Each row was made from one walk, in order. Every step used is in the known rows, and no mark comes twice. Write each row's walk.
Known rows:
kibek-dosap-teden: -.02	.07	.09	-.48	.22	.16	-.11	.05	-.07	.07	-.03	.08	.07	-.10	-.11	-.04	-.01	-.16	-.02	.75	.07	.00	-.09
kibek-fiti-teden: .00	-.10	.14	.26	.40	-.13	.20	.05	.08	-.01	-.10	.03	.20	.07	-.22	-.05	-.18	-.11	.13	-.06	.09	-.32	-.01
dato-dosap-kibek: .18	.06	-.11	-.25	.04	.17	-.12	.26	.10	.12	.26	-.11	-.13	-.03	.05	-.20	-.07	-.22	.14	.28	-.11	-.06	-.20
ziseb-kibek: .06	.09	.02	.08	.09	-.38	.04	.11	.04	.06	.26	-.30	.00	.02	.27	.04	.03	-.28	-.05	-.15	.10	.00	-.07
teden-mugase-kibek-fiti: .06	-.11	-.03	.54	-.10	.23	.09	-.07	.11	.19	-.03	.01	.08	-.03	.14	.11	-.05	-.19	-.07	.05	.13	.06	-.12
ziseb-teden-mugase-kibek: .07	-.07	.00	.30	.05	-.22	.01	.23	-.01	.23	.16	.00	.22	-.35	.17	.10	.12	-.23	.00	.27	.19	-.06	-.11
dato-dosap-teden-ziseb-kibek: .19	.09	-.11	-.40	-.01	-.05	-.08	.10	.00	.09	.19	-.15	-.16	-.04	-.07	-.26	.06	-.39	.04	.08	.03	.06	-.12
dosap-teden-mugase-kibek: .11	-.09	-.07	.25	.03	.16	-.03	.32	-.04	.25	.14	.05	.22	-.43	.17	.06	.07	-.21	-.03	.49	.13	.01	-.13
ziseb-teden-mugase: .05	.02	.03	-.17	.18	-.26	-.09	-.02	-.02	.08	.07	.00	.09	-.39	.20	.28	.07	-.07	-.06	.26	.04	.09	.00
fiti-kibek-ziseb-teden: -.09	-.01	.07	-.15	.18	-.60	.10	.24	-.17	.05	-.12	.04	.19	-.08	-.17	-.01	.05	-.22	.07	-.40	.16	-.13	-.03
dato-dosap-teden-ziseb-kibek-fiti: .14	.05	-.05	-.11	-.04	.16	.04	-.16	.08	.08	.01	-.14	-.18	.24	-.05	-.19	-.06	-.37	-.02	-.07	.00	.10	-.13
kibek-ziseb: -.07	-.03	.00	-.10	-.13	-.02	-.03	-.08	-.09	.03	-.12	.19	.03	.00	-.27	.00	.10	-.10	.04	-.53	.10	-.01	-.04
dosap-kibek-ziseb-teden: .03	.07	.05	-.17	.09	-.30	.06	.23	-.17	.10	.09	.04	.20	-.08	-.09	.02	.10	-.32	-.05	-.31	.13	-.08	-.13
ziseb-teden: -.03	.07	.11	-.11	.19	-.40	.07	.07	-.08	.01	.02	-.06	.14	.01	.04	.04	.07	-.11	-.03	.06	.05	-.09	.00
dato-dosap: .03	.03	-.01	-.37	.05	.00	-.19	-.14	.16	.02	-.02	-.05	-.25	.13	-.10	-.22	.00	-.02	.27	.21	-.14	-.11	-.07
teden-ziseb-kibek: .15	.05	-.11	-.09	-.15	-.17	.01	.04	-.01	.06	.21	-.12	-.12	-.04	-.03	-.14	.06	-.33	-.05	-.28	.13	.11	-.07
dato-dosap-teden-mugase-kibek: .12	-.07	-.08	.06	.06	.15	-.13	.25	.04	.26	.13	.02	.09	-.36	.11	-.05	.07	-.22	.11	.60	.06	-.05	-.17
fiti-teden: .01	-.08	.11	.06	.43	-.29	.11	.23	.01	-.02	.02	.05	.21	-.13	-.23	-.09	-.09	-.06	.19	.05	.09	-.37	.00
ziseb-kibek-fiti: .03	.05	.05	.31	.03	-.10	.15	-.14	.10	.05	.06	-.26	-.03	.27	.24	.07	-.09	-.27	-.12	-.27	.08	.06	-.08
mugase-teden-ziseb-kibek-fiti: .10	-.01	-.03	.14	-.23	.06	.16	-.13	-.02	.11	.01	-.13	.09	.20	-.10	-.11	-.01	-.33	-.05	-.22	.12	.02	-.07
fiti-teden-ziseb-kibek-dosap-dato: .21	.04	.06	-.49	.13	-.31	-.03	.19	.11	.11	.08	.03	.05	-.61	-.17	.09	-.06	-.31	.06	.47	.28	-.11	-.20

Write each row's walk:
.01	-.12	-.06	.19	-.19	.01	-.06	.07	-.06	.21	-.01	.22	.13	-.29	-.16	.06	.16	-.23	.06	-.35	.24	-.01	-.14 | teden-mugase-kibek-ziseb
.08	.06	.02	-.42	.25	-.01	-.20	.02	.01	.15	.16	-.04	.03	-.47	.23	.25	.02	-.25	-.07	.74	.10	.17	-.11 | ziseb-kibek-dosap-teden-mugase
.03	-.04	.14	.31	.46	-.37	.23	.12	.10	.02	.07	-.17	.19	.08	-.04	-.02	-.16	-.29	.10	-.16	.15	-.32	-.06 | ziseb-kibek-fiti-teden
-.08	.05	.12	-.19	.09	-.41	.04	.00	-.15	.03	-.08	.08	.16	.01	-.18	.03	.15	-.19	.00	-.38	.14	-.10	-.04 | kibek-ziseb-teden
.03	-.09	-.06	-.09	-.08	.10	-.15	.10	-.04	.24	-.02	.20	.08	-.28	-.19	-.07	.15	-.28	.17	-.04	.14	-.05	-.19 | dato-dosap-teden-mugase-kibek-ziseb
.10	-.07	.07	.29	.40	-.02	.22	.29	.06	.05	.08	-.02	.24	-.02	-.13	-.06	-.22	-.24	.08	.01	.09	-.31	-.11 | dosap-kibek-fiti-teden
.02	-.09	.02	.60	-.11	.19	.18	-.03	.07	.14	-.06	-.02	.09	.22	.02	-.05	-.06	-.19	-.04	-.09	.13	-.05	-.12 | mugase-kibek-fiti
.10	-.01	.02	-.41	.09	-.24	-.04	.28	.09	.09	-.10	.04	.05	-.60	-.03	.18	-.16	-.10	.06	.59	.19	-.02	-.15 | fiti-kibek-dosap-dato
.11	-.13	-.05	-.01	.02	.16	.12	-.04	.00	-.01	-.14	.23	.00	-.02	-.55	-.25	-.10	-.16	.10	-.21	.10	-.13	-.01 | kibek-fiti-teden-ziseb
.04	.09	.05	-.36	.11	-.30	-.03	.16	-.09	.11	.08	.02	.07	-.01	-.14	-.09	.10	-.33	.09	-.20	.06	-.14	-.16 | dato-dosap-kibek-ziseb-teden
-.05	.00	.10	.08	.03	-.42	.09	.16	-.15	.14	-.01	.09	.25	-.02	-.17	-.05	.19	-.30	.03	-.34	.24	-.18	-.11 | mugase-kibek-ziseb-teden
.16	.00	-.04	-.05	.13	-.36	.07	.19	.00	.05	.22	-.09	.02	-.13	-.18	-.19	.01	-.37	.07	-.24	.19	-.12	-.07 | fiti-teden-ziseb-kibek
.11	.05	.07	-.46	.00	-.06	-.09	.04	.11	.07	-.06	.09	.02	-.51	-.03	.22	-.05	-.07	-.01	.63	.16	.01	-.16 | kibek-dosap-dato
.14	-.02	-.15	-.37	-.16	.40	-.03	.08	-.16	.03	-.07	.22	-.03	-.17	-.36	-.24	.03	-.13	-.06	.15	-.01	.14	-.02 | dosap-teden-ziseb
.01	-.02	.11	-.13	.10	-.21	-.15	.00	.07	.23	.11	.09	.08	-.27	-.02	.06	.10	-.30	.07	.67	.31	-.08	-.18 | ziseb-teden-mugase-kibek-dosap
.02	-.10	.11	-.05	.22	-.15	-.13	.08	.11	.22	.11	.15	.12	-.35	-.16	.01	.02	-.27	.19	.67	.33	-.22	-.17 | fiti-teden-mugase-kibek-dosap
.08	.02	-.08	-.30	-.10	.12	-.13	.12	-.01	.12	.08	.10	-.08	-.03	-.22	-.16	.04	-.28	.16	-.32	.02	-.06	-.21 | dato-dosap-kibek-ziseb
.06	.03	.05	-.48	-.13	-.17	-.11	-.10	-.02	.15	.14	-.01	.02	-.04	-.28	-.18	.11	-.38	.10	.38	.28	-.07	-.14 | mugase-teden-ziseb-kibek-dosap
.13	-.17	-.06	.21	-.03	.15	.16	.09	.00	.09	-.08	.24	.08	-.05	-.55	-.32	-.07	-.25	.13	-.17	.19	-.20	-.07 | mugase-kibek-fiti-teden-ziseb
.12	-.04	-.09	-.38	-.17	.38	-.09	.08	-.11	.15	-.03	.28	-.02	-.18	-.46	-.31	.07	-.29	.01	.48	.17	.06	-.12 | mugase-kibek-dosap-teden-ziseb
-.03	-.03	.09	-.02	-.01	-.04	-.10	.01	.08	.18	.07	.09	.02	-.03	-.15	-.12	.06	-.24	.11	.51	.28	-.13	-.17 | mugase-kibek-dosap
.02	-.15	.12	.54	.34	-.14	.25	.21	.08	.10	-.03	.03	.29	.04	-.21	-.13	-.14	-.22	.16	-.02	.20	-.40	-.09 | mugase-kibek-fiti-teden
.20	.09	.00	-.52	-.10	-.16	-.09	.08	.10	.11	.07	.01	-.06	-.55	-.06	.13	-.01	-.28	-.04	.44	.24	.08	-.20 | teden-ziseb-kibek-dosap-dato
.05	-.03	-.03	-.43	.28	.03	-.18	.16	-.02	.13	.00	.08	.06	-.54	.09	.19	-.08	-.14	.01	.80	.08	.14	-.07 | fiti-kibek-dosap-teden-mugase
.10	.00	-.08	-.61	-.12	.38	-.13	-.04	-.11	.06	-.09	.28	-.09	-.16	-.46	-.25	.03	-.20	-.02	.44	.09	.12	-.07 | kibek-dosap-teden-ziseb
.02	.12	.10	-.43	.28	-.08	-.08	.11	-.04	.11	.14	-.11	.07	-.09	.07	-.01	.01	-.33	-.05	.66	.13	.00	-.14 | ziseb-kibek-dosap-teden
